Each row comes from the steps of one path. Every step used is in the known rows, and no mark comes twice. Write the path behind each row, first mark first.
Known rows
lari/dofub/divafa/zilas/zafek: [  9 -10  24  31 -53 -18 -11   3  -8  -7   7 -10 -35  45 -16  -9 -32 -16
  18 -32 -39 -24  -3  10 -45  20   9 -14 -34 -19  -3 -20   3  16  -1 -17
  26 -17  -9 -60 -13]
fediluk/lesik/niviko/zafek/zilas: [  6  -8   3 -38 -28  -9   5   6  -3  52  49 -34  25 -36  26  25  39  47
  16  -4  32  10   1   8  -3   4  13 -10  33   6  10  27  14  23   2  -6
  -8 -23  13  42  11]
zafek/niviko/lesik/dofub: [-14 -21  -5  -5 -17   7 -20  -6   9   0   9  -2 -11 -18  19  13  -5  -2
   1  -9 -38  31   3   2  -6  30  18  36 -16  -6   9  -4  -5   3 -13  17
  -5   5  -2  54   0]
zafek/fediluk/divafa: [ 11  11   9 -12  -4  -1  10   5  -4  28   6  -1  12  -8  13  11   5  16
  43  -7  41  -1  -7  25 -21 -18 -17  32 -13   5  -3  15  10  21   5  21
 -18 -28   1  -3   2]
zilas/divafa: [  1  11   8 -22  -2  -6   7  -3   3  20  -6  -3   7   7 -20   8 -12  12
   7 -11   9   1   2   9  -2 -10   2 -31  18   1   0   4   6   5   0   7
   4   4  -1  -5   5]
fediluk/lesik: [  3   2  -4  -5  -2  12  -7   8  -7   6  16 -20  21  -3   2  -3  10   8
  15  -8  25   6   1  16  -4   4   7   3   3  -3  10   6 -17  11   0  -8
   1 -12  -3   6   7]
lesik/niviko/zafek: [  0 -18   7 -20 -12 -18   0  -6  -1  30  25 -14   1 -29  11  19  29  38
 -10   6  -6  14   8 -16  -5 -13  16   1  26   4  -2  12  14  19  -3  -6
   2  -4   9  32  10]
fediluk/lesik/niviko/zafek/zilas/divafa: [  6   2  11 -60 -30 -17  11   3   0  73  43 -37  34 -26   5  32  28  60
  23 -15  42  13   3  19  -5  -6  18 -44  50   7   8  32  18  28   1   0
  -5 -18  11  37  16]
niviko/lesik/fediluk/divafa: [  3  18  -5 -16 -10  36  10   2   9  -6 -17  -1  -7 -39  13  -2 -34   8
   8  -4  47   2  -1  23  -6  15  -1  44 -23  -2   9 -12  -7  -7  -1  23
   0 -22 -15 -36 -27]
fediluk/divafa/niviko/zafek/zilas: [ -5   4  16 -30 -27   4   6  -7  14  47  33  -7  35   8  17  28  52  27
  36  -6  47   6   0  27 -12 -10   7 -19  35   6  -3  27  24  24   4  25
  -5 -19   7  15   5]
dofub/divafa/niviko/lesik/fediluk: [ -6 -14   1  12 -22  19  -6 -10  33 -11   1  -1 -18 -10  27  -3 -30   3
   7  -1  24  13  17  13 -21  28 -24  19 -29  -5   4 -17  -5 -25 -14  28
  19  10 -17 -32 -27]
divafa/dofub/lesik/fediluk: [  8 -23   0   4 -13  -1 -23  -1  21  10   2  12  -9 -14  20  11 -33  20
  17  -9  29   3   7   8 -25  19 -28 -43  -6  -6  -3  -7   3   9 -14  41
  -5   6  -8 -47   1]
niviko/zafek/fediluk/lesik: [ 16 -10   5 -12   4   0  -1   9 -19  37  36 -14  10 -25  28   6  30  18
   7 -16  27  19   0  25 -30  -3 -14   4  26   4   9  28  -1  26   0  17
 -20 -27  10  46  17]
divafa/dofub/lesik: [  3 -27   4  10  -2  -7 -23   0   1  26  22   8  18 -15   7  15  -5   8
  36 -11   7   7   7  10 -26   7 -14 -44   5  -7  -6  -3   4  17 -12  41
   6  13  -4 -18  16]
zilas/zafek: [  0 -10   9 -21 -37  -9  10  -1  17  -9   1   7 -12  14   3  -6 -11 -14
  -2 -11  -4 -27  -7   6  -8   5   1   4  -6   1  -4  -3   3  -2   8 -12
 -13  -9  -5 -11   0]
lari/fediluk: [  3  12  -1   2  19  13  -2  -3 -10   5  -1   8  15 -26   1 -21  -2   4
 -19   3  28  -9  -3  -2  -7  -6   2  -1  10   5   3   1   5 -11   1  -1
 -19  10   0   3   4]
lari/fediluk/divafa/dofub/lesik/niviko: [  5 -10   8 -13  -5   0 -20  -5  -1  60  35  -5  61 -56   4  16   4  58
  55   2  69   0   5   8 -35 -25   9 -12   7   2  -8   4  19  30  -7  30
  -6   7  -8 -27  20]
dofub/lari/fediluk/divafa/niviko/zafek: [  2  17   7 -15  20  16 -19 -17   5  28   5  13  49  -9 -36 -21  50  43
   9   5  57  -3   1  27 -28 -32   5   3  27  14   5  19   9  25  13  20
 -13  -4  -7  14  16]
fediluk/divafa/dofub/lari/niviko/lesik: [  2  18  14  -3  29  23 -34   0   1  11   6  -5  23 -36 -38  -9   9  16
  28 -14  -1  -7  -5  39 -12 -16 -32  22 -19   5  20  -2  -7  -4   5  29
  39   0 -12   7  -1]
divafa/zilas: [  8  12  10   6  -8  -4   3   2 -17   1 -21  -6 -23   2   5   2  -8   1
 -19   4  -9  -5  -6  -3 -15   2  -4 -16  10  -9   0  -6  -2  10   1 -10
   1  -2  -2 -18 -11]
zilas/divafa/dofub/lari/fediluk/lesik/niviko: [  1  14   4 -47  17  -5 -30 -10   7  54  18 -13  62 -17 -58  -1   4  72
  32  -9  74  -2   3  26 -21 -25  -7 -26  12  16  15  22  -2  23   7   7
  -7  12 -10  15  31]
niviko/zafek/fediluk/lesik/dofub: [  8 -19  10 -13   5   0 -17   2  -3  52  48 -21  20 -17  26  20  40  38
  32 -32  20  27   3  14 -27 -13  -3  -5  24   1  11  35   4  43  -6  25
 -26 -22  16  63  29]
zilas/lesik/fediluk: [  1  18   7 -29  -2   6  11  -1  24  -2 -14  -9 -16  13 -17 -10 -35   6
 -15 -10  20  -2   6  16  -5  11 -17 -29  -6  -2  11   1  -2   4  -2  -2
  -4 -14  -5 -18 -15]
niviko/zafek/fediluk: [ 13 -12   9  -6   6 -11   5   1 -14  31  17   6 -13 -24  27   9  23  11
  -6  -8   4  12  -2  10 -25  -8 -22   4  22   7  -1  21  15  15  -1  25
 -20 -16  13  39  11]
dofub/lari/niviko/lesik/fediluk/divafa: [ 15  33   6  -5  10  31 -16   5  18 -23 -33  -3 -13 -52 -19 -32 -20  23
  -8  -2  12 -19  -8  30  -4   0 -23  45 -33   5  25 -14 -10 -18   8  10
  27 -19 -19 -25 -30]
lari/dofub/lesik/niviko/zafek/zilas: [ 17 -21  10  -2 -40 -20  -7   8   0  51  50 -14  23 -46   9  30  28  41
  36 -10  -2   6   2   2 -28  12  28 -24   5  -5  -2   0  31  25  -9  15
  25 -24   8   1   9]
dofub/lari/fediluk/divafa/niviko: [  0  28   3 -12  15  18 -15 -14  16  12  -9  13  54   1 -41 -23  29  35
  27  11  71 -16  -1  28 -21 -31  -2  20  -5  14   5   9   2  13  14  10
 -12  -1 -17 -10   7]
niviko/zafek: [  2 -10   4  -2   5  -3  -3  -3 -12  16  13   0  -6  -9   4   0  21   6
 -17  -7 -14  13   3   1  -6  -3   7 -17  33   0   1  12   6  13  -2  10
  -4  -5   9  25   8]
zilas/lesik/niviko/zafek/fediluk/divafa/dofub: [ -2  -5  31 -60   2 -19   5  -7   2  92  54 -28  37 -12 -11  40  28  52
  54 -22  44  25   9  33 -38 -36 -21 -20  23   8   0  42  24  57  -2  32
  -9 -24  11  41  26]
zilas/lesik/fediluk/divafa/dofub: [ -8  17  17 -42   3  12  -4  -5  23  30   8 -14  15  35 -32   9 -31  20
  36 -25  53   5   8  38 -13  -3 -19 -41  -5  -4   8  16   1  32  -2  23
  -6 -19  -7 -33  -2]

Write each row's path
[ -5 -10  -1 -40 -50   4 -20  -8  36 -20 -21  26 -31  14 -17 -13 -44   4
  10 -17  18 -12  -7  49 -26  42 -16  47 -45   7  11  -5 -11  10   8  29
 -25 -26 -27 -14 -12] | zilas/zafek/niviko/lesik/fediluk/divafa/dofub/lari
[  0  23  14 -33  28   8  -7  -9   6  57  20   1  36 -18 -48 -18  23  40
   7 -27  17  -5  -7  21 -14  -3  -5 -70  38   9  24  35  23  33  11  27
 -30  -6  13  57  22] | niviko/zafek/zilas/lesik/dofub/lari/fediluk
[  6  -3  14  38 -13 -11  -7   2 -23   6  -9 -10 -35   9   4  -8 -25   2
   4  -8 -25   0   3  -4 -27  13 -13 -27   1 -17  -3  -7   1  14  -6   1
  14   4  -3 -36 -15] | dofub/divafa/zilas
[ 10 -25  32  10 -50 -29  -5  -3  11  26  11  -5 -41  19  34  11 -28  12
  34 -36 -22 -18  -7   1 -52   2 -26 -16 -19 -11  -6   7  18  32  -2  14
 -21 -10   3 -16   0] | lesik/dofub/divafa/zilas/zafek/fediluk
[  1  -2  18 -47 -46  14  24  -6  31  21  15   4  21 -20  36  17   7  -4
  42  -8  58 -17  -6  47 -41  -9 -25  73 -28   9  -5   0   6  -5   8  27
 -14 -24 -16  -2  -5] | zilas/zafek/fediluk/divafa/niviko/lesik
[  4  15   1 -13 -15  13   2   0  17  -4 -16  -1  -6   6   5  -1 -22  23
  12  -4  46  -5  -1  12  -1  -1   3  14 -12  -1   2   0   2  13   2   7
 -11 -25  -7 -46 -17] | lesik/fediluk/divafa
[ 17   6  32 -43  -9 -29  23  -1 -15  62  11 -30 -16 -30  12  19  15  36
 -12  -2  -3  11   0  10 -45 -19 -21 -21  29   0   3  23  17  40  -1  -6
  -8 -20  11  36   5] | divafa/zilas/lesik/niviko/zafek/fediluk
[ 13 -33   6  -7 -20 -24  -6   0  -2  40  26  -9  10 -64  27  19  23  43
   8   6  -8  14   9 -12 -25  -6  13 -17  30  -3  -8   1  17  27 -10  14
   9  -1   2   8  13] | dofub/lesik/niviko/zafek
[  4   7  -9 -10  -7  27   7   1  11 -17 -21   5 -26 -41  21  -7 -38  -2
 -26   2  21   2   0   8   0  28 -12  31 -21  -2  10 -18 -10 -28  -5  17
  -1  -6 -11 -17 -25] | niviko/lesik/fediluk
[ 19  -1  23 -19 -45 -20  22   4  -1   6 -17   7 -41   0  36   1 -17  -7
 -10  -7   2 -34 -18  13 -40   0 -33  10 -10   0  -6   1   9   9  10  -6
 -31 -21  -3 -14  -7] | divafa/zilas/zafek/fediluk
[ 11 -10  10 -30 -28 -11 -16   0  33  17  15  -1  15  14  -9  -4   8  29
  49 -30  23 -22 -13  27 -31  -6 -19  23 -30   9  15  21  -5  35  15  10
 -35 -29  -5  27  23] | zilas/zafek/fediluk/lesik/dofub/lari
[ 12  -7   2 -30 -17 -13   4   7   5  37  30 -30  23 -32  29  22  17  44
  33   3  47   9   1  11 -22 -14 -11  41 -15   9   5  17   1  17   1  -8
 -11 -19   1  27  12] | zafek/fediluk/lesik/niviko
[  0   3  -4  -5   9   6 -34  -3  15  12   9 -14  30  12 -36  -6  19  39
  41 -19  13   3   0  12  -5  -5   7  -3 -12   1  19  15 -17  35   6   6
  -2  -8  -5  21  20] | fediluk/lesik/dofub/lari
[  8 -12   8 -19 -15 -10 -16  -4  26  28  -5  10   1  -5  -1  19 -45  30
  22 -21  38   4  10  18 -25   9 -23 -72  12  -5  -4  -2   9  16 -15  51
  -1   8  -9 -52   6] | zilas/divafa/dofub/lesik/fediluk
[  8  -2  17   3  24   1 -53   0   8  19  29 -27  21 -18 -27 -14  51  46
   8 -28 -33   6   2  12  -8 -22   1 -28  23   1  29  23  -7  33   2  -2
  20  -7   7  54  22] | fediluk/lesik/dofub/lari/niviko/zafek
[  4 -34  14  19  -2  -7 -27   1  -9  56  61 -25   8  -7  28  13  23  38
  52 -45   4  34  12  13 -38  -1 -10 -21  17  -7   8  34   7  47 -13  37
 -10 -16  15  45  25] | niviko/zafek/fediluk/lesik/dofub/divafa
[ -5  29  24 -51   3  21  18  -9   7  68  40 -13  65  -9 -12   0  42  27
  22 -12  73   0   2  45 -26 -17   2 -49  51   8   7  35  27  24   7  20
 -17 -14   6  28  10] | lari/fediluk/divafa/niviko/zafek/zilas/lesik
[ 10   4  19  -7   8  -1 -40   5  13  35  39 -27  23 -22 -14  -5  53  49
  19 -30 -18  -4  -6  19  -3  -7  -6 -42  27   5  31  31   9  28   7   6
  11 -15  15  61  18] | fediluk/lesik/dofub/lari/niviko/zafek/zilas
[  0  24   2  -4  24  18 -28 -10   8  24  -3   9  45  -9 -49 -18  12  50
  40 -13  44 -12  -8   7 -11 -28  16   5  -7   7  11  13   6  32  12  21
 -23  -5  -5   1  16] | lesik/dofub/lari/fediluk/divafa
[ -3  -3   0  -1  18  -8 -28  -9   7   7   0  15   9  22 -46  -4   4  18
  21  -6   8  -3   0  14  -9  -2 -26 -17 -10   8   7   9  -4  14   5  25
   1  10  -6   2  16] | divafa/dofub/lari
[  2 -15   3 -26 -12  -8  -6   0  -6  39  40 -35  22 -32  12  16  39  45
   4  -3  20  22   9   0  -9 -10  23   4  29   3   8  18  -2  28  -3 -17
   2 -14   5  35  16] | fediluk/lesik/niviko/zafek
[-17 -36  -2  27 -18   0 -29  -5   3   4  24  -6 -20  -7  18   4 -21  -2
  22 -22 -51  38  12   1 -17  41  13  22 -23 -13   5  -6  -1   5 -20  28
  10  10  -3  39  -3] | zafek/niviko/lesik/dofub/divafa
[ 31 -12  24 -13 -33 -26   8   7 -23  68  12 -17  -2 -70  47  30  23  59
  32   3  25   6  -4  10 -60 -23  -4   0  25  -6 -11  10  24  57  -4  25
  -9 -31   2 -13   4] | dofub/lesik/niviko/zafek/fediluk/divafa/zilas
[ 24  17  40   3  11 -12 -33   0  -7  42  -1 -14 -10 -26 -11   1  39  56
  15 -23 -24  -7 -13  17 -39 -42 -24 -10  17   0  15  25  18  53   7  19
   2 -25  10  31   7] | lesik/dofub/lari/niviko/zafek/fediluk/divafa/zilas
[ -3   3  -5  -2  16  19 -19  -7  13   5  -8   7   8 -28 -29  -4  -2  18
  21  -9 -13   5  -4   6  -4   6  -3  26 -25   1  17  -6 -11   4   2  27
   4   4  -9  26   3] | niviko/lesik/dofub/lari
[ -7 -14 -13  -3 -16   6  -4   1  -7 -16  -6   5 -21 -25  21  -4 -14 -23
 -23   5 -30  23   0  14  -7  39   6  51 -14  -1   6 -11 -10 -16  -8   7
   0  -1  -8  39 -12] | zafek/niviko/lesik
[ -4 -10  15 -65 -23 -19  -7  -2   5  87  60 -35  44 -10  -3  48  29  63
  40 -26  50  20   7  27  -9  -5   3 -66  54   7   7  41  20  36  -4  22
  -2  -8  13  42  29] | fediluk/lesik/niviko/zafek/zilas/divafa/dofub
[  6  38   5   0  20  38 -15  -7 -19  25 -27   3  21 -51 -32 -19  -9  36
  17  -9  33 -11 -15  16 -28 -10   6  21  -6  -4  19  -6  -5  23  10  25
 -12  -5 -15  -5  -4] | niviko/lesik/dofub/lari/fediluk/divafa/zilas
[  3  18   9 -33 -18  -8  19   2   8  34   3  -2  13   6  -5  16 -11  14
  18 -13  24 -10  -7  18   5   6  -4 -46  22   5   1  13  20  -1   4  16
  -6  -6   6  -1   1] | zafek/zilas/divafa
[ -9 -12 -11  -2  -5   2 -30  -8  13 -11 -11  11 -12 -11 -19  -5  -2   9
   6  -5 -42  20  -2   9  -7  29   6  46 -28   1  16  -5 -11   9  -2  22
  -6   1 -10  56   3] | zafek/niviko/lesik/dofub/lari
[ -2 -12  19  36 -13 -12 -23  -5  -8  21   5 -17 -24  19   3  10 -18  20
  27 -24 -33   9   6 -15 -24   4   1 -42   0 -20  -1   0   6  33 -11  10
   8  10   3 -21  -3] | lesik/dofub/divafa/zilas
[ -3   8   8 -25  14 -15 -21 -11  11  27  -8  14  17  30 -67   3  -9  28
  28 -17  14  -3   1  24 -10 -11 -23 -48   7   8   6  14   1  19   5  32
   4  11  -7  -2  21] | zilas/divafa/dofub/lari
[  2  10  23  15  -2 -11   5   3 -21  21  -2 -25 -22  23 -21 -12 -32  -3
   8 -20 -27   3   7  15 -32  13 -18 -60   8 -20   5  -1  -2  23  -6  -3
  20  -1  -4 -28 -13] | dofub/divafa/zilas/lesik
[ -5  -6  22 -21 -27  -6   8  -9  36  37  30 -16  -8  26   6   4  -3  20
  12 -21  24  11  18  27 -25  25 -27 -73  24  -4   7  22  22  13  -8  27
   0 -11   5  -6 -11] | dofub/divafa/niviko/zafek/zilas/lesik/fediluk
[-17  -1  13 -39  -9  17  -7 -19  37  36  16 -11  37  -3  -6  33  10  23
  32 -15  21  20  12  14 -12 -13   5 -11   6  -1   3   0   4   1 -11  32
  17  21  -7  25   9] | zilas/divafa/niviko/lesik/dofub
[ 14  -9  34 -11 -13 -37  14   0 -21  66  23 -35 -27 -18  11  10  -2  38
   8 -15 -17  16  10  10 -56  -8 -30 -36  22  -8   1  20  21  43  -7   3
   2 -15   9  17  -1] | dofub/divafa/zilas/lesik/niviko/zafek/fediluk
[  4  25  21 -17   1  -2  15   2 -16  18 -16 -20 -11  11 -23  -6 -15  -4
 -13  -7 -10  -3  -2  17 -22   0 -10 -44  14 -12   7   0  -5  20   1 -15
   4  -6  -3  -9 -10] | divafa/zilas/lesik
[ -2 -10 -15  -9 -27  11  -4   0  10 -33 -24  11 -49 -23  31  -9 -41 -11
 -41   6 -10  18   2  12  -4  52  -2  48 -25  -1  10 -14 -11 -22  -9   8
 -12  -8 -12  10 -26] | zafek/niviko/lesik/fediluk
[ 11  17   4   8  26  17 -19   4   2 -19 -16  -1  -6 -58 -21 -30   2   2
 -20   2 -35 -15  -8  18  -3   0 -29  31 -21   5  23 -16 -11 -30   6   1
  37   4 -10  20 -13] | dofub/lari/niviko/lesik
[  6  -2   6   5  13  17 -22  -1 -13  46  25  10  52 -39   0  -1  -2  25
  47 -13  63  -3   2  24 -35 -14  -3 -32  13  -3  -5   3  12  25  -6  47
 -10   7  -8 -32  18] | lari/fediluk/divafa/dofub/lesik
[ 13  37  29 -27   9  -5  -1  -2   2  50 -16 -16  13  18 -47   3  -2  43
  56 -25  21  -6 -11  35 -43 -28 -24 -16 -12  -4  14  23   5  66  12  21
 -14 -33  -4   6   7] | zafek/fediluk/divafa/zilas/lesik/dofub/lari
